Every row comes from one small tree of marks. The marks that hang from a mark follow it in brackets, in alphabetical order. Every link used is in the known rows. Which tree was each row made from?
Known rows:
mago(nezovin): [ 10.7  -0.6  -1.5  -9.8  -5.3  -0.9  -2.0  13.9  12.3   0.4   1.3  -4.7
   8.7 -13.8  13.0   0.8  21.8   8.1 -13.1  32.4  21.3  -6.1  10.1   1.1
  -5.9]
nezovin(nife(zasot(regefid(povasi))) zopi): [ 27.1 -10.0  14.5  17.2  13.8   7.3  15.6   2.3 -32.1  36.3  -4.4  -7.9
  -3.3  33.4   3.8   7.9   8.3  40.5  21.7 -54.8   4.8   0.3  17.1  13.2
  26.5]
povasi(zasot(regefid)): [ -9.7  23.1 -10.2 -19.5  11.5  -4.7  -4.2 -25.2  21.4 -45.8   1.0  -7.5
  14.4 -34.4  29.3   5.6 -15.8  11.5 -52.8 -12.5   5.8  17.7 -12.0  32.8
  10.8]
regefid(povasi): [-21.1  -8.8  -8.3  -9.6  -3.4  -2.3 -17.7  -0.8  21.9 -17.9  -2.3 -10.6
   2.9 -23.7  -8.1   6.5  16.6  -0.3 -50.7  43.2  -0.2   1.3 -12.7  13.4
  32.8]
povasi(nezovin(zopi)): [ 19.0  26.8   2.3  -9.0  20.1  18.6  14.4  13.0 -33.4 -24.8  14.0 -11.5
   3.3  24.0 -10.8   4.9   9.0  25.5  23.3 -35.8  -9.5 -11.0  28.1  -8.1
  -9.2]
mago(zasot): [ -9.9   2.0  -5.2 -11.7 -11.5 -27.4 -22.8  -6.2  12.2   9.5 -14.8  -9.2
  12.1  -4.5  13.3  -5.2  -8.5   3.6 -58.6  -3.2   4.3  -5.0   1.6 -17.7
  46.7]
zopi(zasot(nezovin(nife) povasi)): [-20.7  -9.6 -20.4   9.2 -17.8   1.8  -1.1   5.8  -3.6 -40.7  -6.4 -10.0
  -6.2  -7.3 -25.9  -8.5  -6.8 -31.4  16.5  57.7 -11.1 -20.4   3.8  -8.2
 -17.6]
nezovin(nife(zasot)): [ 19.5  -3.2  -5.0  21.8   9.5   2.7  -7.4  13.5 -12.5  -9.2 -15.5 -14.6
   4.4  19.0   1.8  -1.1  16.7  21.0 -10.8 -37.2  13.1   6.1   7.6  21.1
  37.0]
zopi(nezovin(nife) zasot): [ -0.9   0.9 -19.2   8.6  -5.7  20.5 -10.4  17.5 -25.5 -56.6   7.3 -13.2
   5.0 -10.0 -23.8  -6.8  19.4  -8.8  13.5  30.8   9.1 -30.0   1.5 -40.1
 -20.1]
zopi(zasot(povasi regefid)): [-23.0  -5.2   0.9  -8.3 -17.4   5.7  -4.8 -24.1  -1.3 -44.9  -4.6 -13.2
  -0.4 -15.0 -15.8  -5.4 -19.7 -13.7 -19.2  56.8  -3.2 -10.2  -8.9  10.3
 -34.3]
zasot(nezovin(nife zopi) povasi): [  3.8 -17.5  -7.9  19.3  -8.8  -4.9  32.7  15.2   9.6  20.9  -5.6  -2.0
 -13.9  42.3 -20.1   2.0  -4.9 -13.1  80.6  31.6 -15.7 -22.8  27.4   9.2
  -4.3]
povasi(zasot(nezovin(zopi) regefid)): [  2.9  20.9  -6.7 -16.5   7.8 -10.8  15.4 -20.6  19.0 -25.6   6.3   3.4
  -1.3 -27.8  29.8   4.7 -20.1  -1.3  -3.3 -24.7  -4.5   7.7  -3.0  17.9
   9.3]
zopi(zasot): [-11.5   8.8  -6.7 -14.5  -8.8  -1.6 -19.1  -7.2 -17.0 -61.4  -0.9 -28.0
   2.5 -29.9 -14.2 -11.9   1.4   4.6 -39.6  45.8   3.2 -16.0  -7.1  -2.7
   2.4]
nife(zasot(povasi)): [ -7.3  -5.0  26.6   2.5  -6.8 -11.3 -21.7  -4.1  22.4 -22.1 -18.3   0.7
  -4.9  14.2  -8.5   3.3   1.2   2.9 -32.4  12.9  -9.3   6.4 -14.7  14.5
  32.7]
zopi(nezovin(nife(zasot(povasi)))): [ 11.6  -6.4  -0.6  19.0  -0.4  13.0  -4.8  22.0   7.0 -21.3  -2.9   2.8
   2.2  24.7 -13.0   4.4  23.0  -2.5  23.8   2.1   7.0 -14.4   1.5 -17.9
   4.5]
povasi(zasot(nezovin(nife))): [ -6.3  19.0 -31.4  -2.6  10.7  -8.9  -0.5   5.1  18.1 -42.4  -0.8  -4.4
   8.5 -27.2  19.0   1.5  -2.2  -6.8 -19.1 -12.6  -1.8   8.3   1.1  13.5
  27.5]
zasot(povasi regefid(nezovin(zopi))): [ -2.2 -12.2  22.9  -1.8 -10.5  -3.1  19.9 -20.9  21.4  36.8   1.2   8.7
  -8.2  23.1  -3.3  -2.7 -24.3  -7.1  41.6  33.1  -1.0   2.7  -7.2  25.4
 -49.1]
povasi(zasot(regefid(nezovin))): [ -9.2  23.7  -7.4 -18.7  10.5  -8.2  -6.4 -21.8  22.7 -25.4   5.8   3.2
  11.4 -37.1  30.6  -1.1 -15.9   2.1 -39.2 -12.2   7.1  23.6 -21.2  23.5
  -3.4]
regefid(nezovin): [  7.3   7.3   3.6  -7.5  -2.1 -14.2 -11.7   5.4  10.6   8.6   4.6  -3.9
  -3.2 -11.1   1.0 -18.3   7.0  -1.0   4.2  24.0  12.5   5.0 -18.4   6.9
  -4.8]
povasi(nezovin(zopi) zasot): [ -4.4  45.4 -12.8 -21.4  31.9  14.9   3.9   5.9 -24.1 -47.6  19.4  -2.4
  20.0  -4.1   8.0  13.6  -1.2  24.1 -16.5 -47.3 -20.4   6.5  19.0 -12.9
  -1.2]
regefid(nezovin(nife zopi)): [ 23.0   2.7   1.0   6.6   8.9  -6.2   9.1  16.5 -21.5  47.9   9.0  -9.4
  -1.1  19.4  -2.1 -14.5  10.7  23.3  46.2  -3.3  12.6  -3.7   5.7   1.2
  -7.2]
mago(nezovin zasot(regefid)): [  1.4  -9.8  -0.3  -9.3 -17.3 -13.4  -6.8  -6.7  20.0  50.0  -8.6  18.7
  14.4 -14.2  38.5   1.2  -8.2 -12.6 -40.4 -15.0  21.1   4.1   9.0 -29.9
  -5.2]
nezovin(nife(zasot(povasi regefid)) zopi): [ 23.7 -11.9  18.3  19.9   9.3   6.6  21.5   1.8 -26.2  37.3  -8.1  -9.1
  -2.6  51.2  -2.7   7.9  -0.5  37.9  38.4 -39.4  -0.7  -4.3  22.2  18.5
  13.0]
regefid(povasi(nezovin(nife))): [-14.6  -0.7 -24.6   6.4  12.3  24.1  -7.2  19.0  -5.0 -20.0   3.5   0.0
   9.8  -3.6 -15.1  12.0  20.1  -7.0 -23.7  -4.9  -5.8   7.4   8.4  -2.9
   6.4]

Write each row's tree:
[-30.0   3.2 -16.0 -16.2   3.4  -8.9 -10.4  -1.8  25.6 -19.1   5.2   3.2
   3.1 -39.0   4.6  11.3   6.1  -9.0 -44.7  27.1 -14.8   6.2 -12.6  -0.7
  36.7]
regefid(povasi(zasot(nezovin(zopi))))
[  3.2 -12.7  -5.1   8.3  -0.2   7.7   4.6 -11.3  13.9  28.7   1.4  10.5
  -2.8 -13.5  10.0  -3.4  -2.8 -15.0   2.4  -8.1  17.1  19.8 -16.5  23.2
 -23.5]
zasot(regefid(nezovin(nife) povasi))
[-19.6  -8.5 -17.6  12.4 -13.1  22.0  -8.3  17.4 -11.9 -48.7   4.0  -7.0
   6.6   6.1 -36.9  -2.4  10.6 -20.5  23.0  64.2  -2.6 -32.0   2.4 -38.8
 -35.7]
zopi(nezovin(nife) zasot(povasi))
[ 20.6  -1.0  -1.2  17.4   3.4  12.0  -5.9  21.8  -0.1 -25.7  -1.0  -0.2
   1.5  16.7  -6.4   2.0  26.8   3.3  20.3 -14.6  12.7 -13.3   1.0 -18.6
  13.5]
zopi(nezovin(nife(zasot)))
[-15.6 -15.8   7.3 -13.0 -19.6 -21.0  -2.7   8.3  13.4  73.9  -5.9  14.3
  16.8  18.2  10.5   7.1  -3.8   2.4 -14.8  33.9  -2.9 -16.3  23.9 -49.7
   1.6]
mago(nezovin(zopi) zasot(povasi))
[  6.0 -11.3  -3.3  25.2   4.4   4.1  -6.0  13.6  -2.8  -3.1 -18.1  -9.4
   5.1  29.6  -8.0   2.1  10.6  12.9  -3.8 -14.1   4.4   4.9   8.4  21.8
  25.3]
nezovin(nife(zasot(povasi)))
[ -1.6  -1.5   1.4  -8.1 -12.7 -25.0 -13.1 -18.5  16.5  36.8 -10.4   8.5
   5.0  -8.6  25.1 -10.2 -22.6 -12.6 -35.8 -24.9  11.5   8.7 -10.0 -14.4
  10.5]
mago(zasot(regefid(nezovin)))
[ -2.3 -10.2   6.8   1.0 -15.3 -14.7  24.3   4.5  24.1   7.0  -3.1   0.3
 -19.3  27.5 -18.7   1.6  -9.6 -16.1  62.4  52.5 -21.6 -24.7  14.3   7.0
  -1.4]
zasot(nezovin(zopi) povasi)
[ 31.1  17.4   2.1  14.0  25.5  29.1  19.5  16.0 -46.4  -5.3   6.4   0.1
   3.0  40.8  -3.2   8.8   7.7  24.2  37.1 -88.0  -5.3   2.3  32.3  -4.9
 -10.1]
povasi(nezovin(nife(zasot(regefid)) zopi))
[  5.6   0.4  34.5   5.0   1.7   7.4   0.7 -12.4   4.6 -10.1  -8.8  15.0
  -8.0  27.6  -2.1  10.2 -11.4   0.4  -0.2 -36.9 -13.7  12.7  -4.0  10.4
  -5.9]
nife(zasot(povasi(nezovin(zopi)) regefid))
[ -1.3  -8.4   5.5  -4.7  -5.0   0.5  -0.4 -18.3  23.8  17.9   3.2  11.8
  -6.7 -24.0  10.7  -3.4  -5.9 -17.3  -9.2   6.8  13.3  19.0 -25.8  21.5
 -20.6]
zasot(regefid(nezovin povasi))
[ 12.9   3.4  -2.1   4.1   4.3  -3.4   3.3  14.3 -34.0  33.2  10.5 -10.9
  -1.3   7.0  -9.5 -18.2   7.4  16.4  38.4   8.0   8.6  -8.3   2.5 -11.9
 -16.8]
regefid(nezovin(nife zopi(zasot)))
[ -4.4 -18.1 -19.8  24.1 -13.4  -2.8  19.4  17.0  27.4  -3.7 -12.9   1.0
 -10.1  27.6 -17.8  -0.3  -3.9 -33.5  56.0  38.6 -10.2 -12.9  15.9  17.5
  -5.7]
zasot(nezovin(nife) povasi)
[ 13.4  -0.8   9.9 -15.7  -5.5   2.8   9.9   2.6 -16.0  15.9  10.3  -5.8
   3.3 -10.9  10.0   0.7  10.6  19.0   9.5  26.6  14.1 -16.4  16.6 -15.1
 -26.5]
mago(nezovin(zopi(zasot(regefid))))
[-15.3  -5.5  -9.6  -1.5  -8.9   8.7 -11.7 -12.9 -13.1 -20.1   3.4  -3.6
  -0.8 -35.7  -6.7 -10.4  -6.4 -18.0 -21.3  25.2   7.2   2.9 -18.9  -4.4
 -30.1]
zopi(zasot(regefid(nezovin(nife) povasi)))
[-12.4  -1.1 -16.6   9.3  13.1  22.2 -13.6  18.4  -5.6 -19.2   0.5   6.4
   6.9  -2.4 -12.9  13.0  21.3  -8.3 -29.5 -19.6  -8.7  12.7   2.9  -6.2
  14.4]
regefid(povasi(nezovin(nife(zasot))))
[ 11.8   7.6  16.2 -18.1  -0.9  -1.8  12.1 -18.1 -32.6 -11.5   7.9 -26.5
  -5.3  -1.0  -5.5  -4.2  -7.8  33.9   7.4  13.9   0.5 -21.8   8.9   3.1
  -4.9]
nezovin(zopi(zasot(regefid)))
[19.5 -8.3 -5.0 12.6  1.8  7.8 -3.1 24.9 -1.3 16.6 -6.0  3.0  9.8  2.8
 15.2  2.7 27.3 10.2 -4.9 -8.7 22.9  3.1 15.3 -2.2  3.7]
mago(nezovin(nife(zasot)))
[  0.9   2.3  -6.5  -5.3 -15.7  -0.7   2.8 -17.6  -4.7 -51.4  -0.5  -7.3
 -15.3 -34.7  -1.1 -12.4 -14.9 -27.9   3.3  16.1   2.8 -11.3  -9.3   1.1
 -22.0]
zopi(zasot(nezovin regefid))
[-14.3 -14.7 -18.2  11.1   1.2   0.3 -14.9  18.9  10.0  36.2   4.1   8.9
   2.9 -14.8  -8.7  -6.3  20.6 -16.1  -7.3  24.7   8.4  15.1 -18.0  -2.9
   0.4]
regefid(nezovin(nife) povasi)
[ -2.6   5.1  14.3 -12.3  -5.5 -13.1  -3.9   1.9 -12.5  21.3  11.4  -5.6
  -6.3  -0.2 -14.1 -16.4  -2.0   6.6  26.7  45.5  -2.8 -10.9 -10.4 -14.5
 -22.4]
regefid(nezovin(zopi(zasot(povasi))))
[ 20.7  -1.5  -6.1   8.3   8.2  12.8  23.1  -1.4 -54.2   9.0   4.2 -28.1
   2.7  19.9  -6.7  -3.3  -0.5  38.7  35.3 -15.9   8.3 -19.9  27.2   7.3
  -8.5]
nezovin(nife zopi(zasot(regefid)))
[  6.5  -5.3 -13.3   4.4  -9.7 -25.5   2.8   7.2  -0.9  39.7 -12.0  -0.4
  -0.2  13.1  12.6  -5.3  -9.1  -6.7   3.9 -30.2  -2.0 -13.9  18.9 -29.8
  42.3]
mago(zasot(nezovin(nife zopi)))
[-25.3  13.3 -27.2  -5.4  23.8  20.4  -5.1  13.2 -11.3 -18.5  12.5   3.7
  19.8 -12.5  -3.9  20.1  13.4   6.5 -34.6 -18.4 -17.3  12.1  10.2 -11.8
  12.4]
regefid(povasi(nezovin(nife zopi) zasot))
[ -4.5 -14.2   6.4  10.3   5.9  -3.4 -10.5  17.7  -8.7  62.7   6.1  14.9
  -4.1   2.1  -8.0  -1.4  19.5   3.3   9.6  -1.5  -1.7  12.8 -14.2 -16.7
  13.8]
regefid(nezovin(nife(zasot) zopi) povasi)
[ 25.1   3.5  19.6  -7.7   0.4  -4.7  15.8 -20.3   1.6  25.3   6.8  -0.6
  -9.3   0.6  15.3  -9.3 -12.5  10.3  27.3 -13.8  16.0   5.5  -9.3  24.8
 -25.9]
zasot(regefid(nezovin(zopi)))
[ 16.2  -7.5  28.8   4.3  -5.2 -10.3   2.6 -13.6  13.9   5.4  -8.0  20.4
 -25.2  -5.0  11.7   5.8  -4.8 -12.4   3.7 -43.9  -7.2  11.0 -16.1   5.4
  29.3]
nife(zasot(nezovin(zopi) regefid(povasi)))
[-15.2 -12.7  -9.9   3.5   1.5   2.2  -8.2  15.9 -21.4  45.5  12.7   3.5
  -0.2 -11.9 -17.1  -7.2  15.7  -2.3  10.3  29.0  -1.8   1.0 -10.4 -24.2
  -9.3]
regefid(nezovin(nife zopi(zasot)) povasi)
[ 41.6  -7.2  -3.8  17.0   0.5   3.1  46.6  -6.7  -6.5  23.3   0.2   0.7
 -20.6  18.7  14.8  -1.9 -12.6  -4.3  80.1 -48.6   9.3  -8.9  21.7  25.2
 -12.0]
zasot(nezovin(nife zopi) regefid)
[  6.8   9.5  12.5 -14.2  -2.0 -13.3  -4.9   2.6 -19.1  18.3  13.3  -8.8
  -6.9  -7.9  -7.8 -18.5   2.3  12.7  21.6  29.1   3.7  -9.6 -10.7 -16.0
 -14.0]
regefid(nezovin(zopi(zasot)))
[-34.6   3.1 -22.1 -14.3   1.4  -8.2 -16.9  -1.2  35.1 -31.9   1.8   4.8
   4.3 -46.7   5.0  10.6   6.6 -19.1 -56.5  29.9 -11.5  10.9 -18.3   4.6
  35.8]
regefid(povasi(zasot(nezovin)))
[  1.6   0.6  28.7   7.3  -0.6   8.2  -6.3 -11.8  13.6 -22.7 -12.3  17.5
  -6.1  20.3  -0.5   8.8 -11.1  -9.3 -11.9 -35.4 -10.6  17.8  -9.2  14.7
  -5.7]
nife(zasot(povasi(nezovin) regefid))
[-12.7  -6.6   8.2 -12.3  -0.6 -11.7  -9.7   7.0   6.3  47.5  13.5   7.1
  -6.0 -14.7  -9.5  -4.2  13.3   0.8   1.1  39.2  -3.2   3.3 -20.1 -13.2
   3.8]
regefid(nezovin(zopi) povasi)
[  9.5   1.0  29.1   0.5   5.2   5.1  -8.3 -13.8   0.6  -8.6  -5.8  13.5
  -9.4   0.1   8.5   9.6  -0.4   5.7 -27.5 -51.6  -4.3  17.9 -13.4   7.3
  20.1]
nife(zasot(regefid(povasi(nezovin(zopi)))))
[  1.4  39.2 -28.2  -2.7  38.7  25.4  11.8  17.7 -38.1 -34.1  17.0  -4.0
  25.2  10.7   7.2  14.4   4.0  28.0   2.1 -67.4 -14.6   8.2  32.0 -10.0
  -4.5]
povasi(nezovin(nife zopi) zasot)
[ -2.5  20.1  -9.6 -11.7  15.8  -4.3   3.7 -16.2   7.0  -6.8   7.7   0.8
  12.9 -22.8  28.5   0.9 -13.7  13.6 -19.8 -25.1   6.7  19.6  -9.2  20.4
  -3.5]
povasi(zasot(regefid(nezovin(nife zopi))))
[-23.3  -2.8 -15.1   3.6  -8.1  -6.9 -12.9   6.5   7.7  15.5 -14.6   3.8
  18.3  26.1  -4.9   3.3 -13.4 -13.1 -31.4  -5.6 -11.4  -3.5  17.2 -27.4
  11.0]
mago(zasot(povasi(nezovin(nife))))
[-16.9   3.6  -7.8 -10.2  -6.1  16.7 -10.0 -17.4 -16.1 -51.7   4.8  -7.5
   0.5 -35.5  -9.2  -2.1  -7.8 -15.5 -35.0  17.3  -0.9  -1.4 -10.4  -5.0
 -26.0]
zopi(zasot(regefid(povasi(nezovin))))
[  7.7  -2.7  -3.9   3.2   9.4  22.5  16.7 -11.4  -5.6   0.2   5.1   3.1
   0.7   2.5   5.0  10.8  -2.2   1.8   3.4 -32.8   4.0   9.8   7.2  20.1
 -18.4]
zasot(regefid(povasi(nezovin(nife zopi))))
[-20.4 -12.0   4.4  -4.8 -20.6 -23.4 -10.7 -18.6  30.5  44.8 -14.0  15.7
   6.8   8.2  11.8  -5.6 -30.5 -24.6 -26.2   8.5  -1.0   6.8  -9.5 -12.9
  -4.8]
mago(zasot(povasi regefid(nezovin)))
[ -6.3   4.0  23.1   4.8   0.5   2.6 -17.8   3.7  10.1 -30.6 -12.4   8.1
  -2.7  20.9 -12.7   7.2   1.8  -2.9 -22.3 -12.0 -16.0   9.5  -6.0   2.3
  16.1]
nife(zasot(povasi(nezovin)))
[-22.3  -6.2   6.3 -15.0  -5.0  -9.1 -16.1   3.8  -6.5  32.4  15.6   5.4
  -5.5 -27.1 -16.2  -7.5  10.6  -5.7  -6.2  51.7  -7.3  -0.8 -23.6 -27.6
  -6.2]
regefid(nezovin(zopi(zasot)) povasi)
[ -7.9 -12.2  14.5   1.0 -13.1  -1.4  10.1 -20.3  34.6  18.8  -4.1  11.0
  -5.4  12.2  -2.6  -4.7 -23.7 -21.8  25.5  38.2   2.8  10.0 -15.1  31.6
 -49.3]
zasot(povasi regefid(nezovin))
[ 11.5 -10.2  35.6   8.0 -11.3 -11.2  10.0 -14.9  21.8   6.2 -13.3  19.6
 -24.4  20.0   3.2   4.7 -16.9 -15.4  26.3 -21.3 -14.2   4.1  -8.9  12.2
   8.5]
nife(zasot(nezovin(zopi) povasi regefid))
[ 29.8   0.0  32.6   4.3  -3.8 -12.7   7.9 -14.6   8.1  -1.8  -9.0  12.6
 -26.0   4.1  16.5   0.3  -8.6  -3.1  17.5 -54.6  -2.3   6.4 -10.0  12.3
  25.7]
nife(zasot(nezovin(zopi) regefid))
